What can hang from each mark:
K151: K459 K614
K163: K151
K712: K163
K839: K712
K844: K163 K383
K459: K62 K844
K62: K459 K614
K544: K151
K614: K62

In the rows, zero is written as 128.
Known rows, with every way that one mark hangs from another:
K614[K62]: [ 95 130 148 154  93  93 109  97 120 164 103 114 107 140 140 168 145 159]
K839[K712[K163[K151[K459 K614]]]]: [132  87 174 206 134  72 133 130 138  70  80 138 112  86 125 180 128 135]
K544[K151[K459[K844] K614[K62]]]: [134 105 155 152 150 107 218 142 138 140  95 118 124 150 139 130 154 164]
K544[K151[K459]]: [117 130 145 144 141  74 158 157 140 146 103 149 105 131 143 129 153 122]
K544[K151[K459[K62 K844[K383]] K614]]: [138 126 164  88 126 151 175 123 172 144 111 132 123 155 117 109 136 148]
K459[K844]: [ 93 125 141  91  75 105  85 142 131 203 115 116  96 167 169 170 102 114]
K163[K151[K459[K62 K844[K383]] K614]]: [142 111 156 100 136 151 140 108 181 135 110 138 127 158 117 117 104 157]
K614[K62[K459[K844[K163[K151] K383]]]]: [ 90 102 106 125  47 119 111 145 122 154 133 135  95 181 136 130  98 147]
K459[K62[K614] K844[K163 K383]]: [ 96 123 143  82  60 147  62 128 154 160 139 101 115 178 106 149  89 133]
K544[K151[K459[K62] K614]]: [147 117 154 135 183 106 192 120 153 117  85 152 128 128 102 114 164 165]
K614[K62[K459]]: [ 72 122 123 160  99  83 119 108 109 145 105 109 120 135 150 170 156 146]
K459[K844[K163[K151] K383]]: [116 110 130  87  41 118  79 160 147 170 138 162  81 185 132 125  70 122]
K459[K62 K844[K163[K151[K614]]]]: [152  84 125  99 122 137 128 143 140 152 101 159 107 183  98 122  88 174]
K62[K459[K844[K163[K151] K383]] K614]: [ 82  95 112 112  73  94  78 171 140 138 153 125 113 181 136 143  91 116]
K839[K712[K163[K151[K459 K614[K62]]]]]: [126  88 172 237 139  78 155  99 125  68  71 119 116  83 116 184 148 169]
K459[K62[K614] K844]: [ 85 125 133  98 122 127  72 122 145 195 114  74 125 169 136 184 117 141]
K163[K151]: [113 117 132 133 115  77  86 126 137 168 112 152  96 146 144 149 118 140]
K839[K712]: [ 91 136 156 156  90  75  78 106 132 158 115 114  70 119 146 191 119 139]

Rows:
[109 108 125  92  90 136  66 138 160 164 137 117 108 187 100 134  82 154]	K459[K62[K614] K844[K163[K151] K383]]
[130 118 173 131 111 127 202 125 156 134 115 124 120 152 132 114 150 154]	K544[K151[K459[K844[K383]] K614[K62]]]
[ 85 139 158 103 114 145  93 117 178 150 125  76 137 154 130 159 112 126]	K151[K459[K62[K614] K844[K383]]]
[121  85 162 209 127 106 160 126 125 101  72  97 111 110 140 193 120 161]	K839[K712[K163[K151[K459[K844] K614[K62]]]]]
[ 99  93 144 122  43 127 143 130 121 110 133 129 124 170 122 131 117 144]	K151[K614[K62[K459[K844[K163 K383]]]]]
[108 106 123 127 123 138 109 148 136 155  71 112 129 140 140 168 102 118]	K712[K163[K151[K459[K62 K844]]]]
[ 75 103 106 136  60 111 126 159  98 157 112 112 106 172 147 159 109 136]	K614[K62[K459[K844[K163]]]]
[154 112 157  92 105 153 180 152 163 116 117 157 114 166  93  89 115 147]	K544[K151[K459[K62 K844[K163 K383]] K614]]
[127  72 119 181 120  77 161 132 110  89 105 164 123 148 106 126 135 180]	K844[K163[K151[K614[K62[K459]]]]]
[123 125 128 142 170 111 124 118 156 145  85 143 116 136 121 138 123 158]	K163[K151[K459[K62]]]
[ 94 110 126 100 101 131  82 148 138 168 118  97 117 179 112 165  94 139]	K459[K62[K614] K844[K163]]
[134  96 163 192 157 108 128  99 144  79  65 125 119  91 102 178 132 161]	K839[K712[K163[K151[K459[K62] K614]]]]
[144  90 152  92  57 120 109 145 153 135 139 173 100 180 116 109  80 137]	K459[K844[K163[K151[K614]] K383]]
[ 68 115 115 129  87 108 120 135 109 180 105  89 114 162 170 177 128 138]	K614[K62[K459[K844]]]
[ 88 104 138 174 150 116  90 140 143 135  82  61 116 117 134 213 108 138]	K839[K712[K163[K151[K459[K62[K614] K844]]]]]
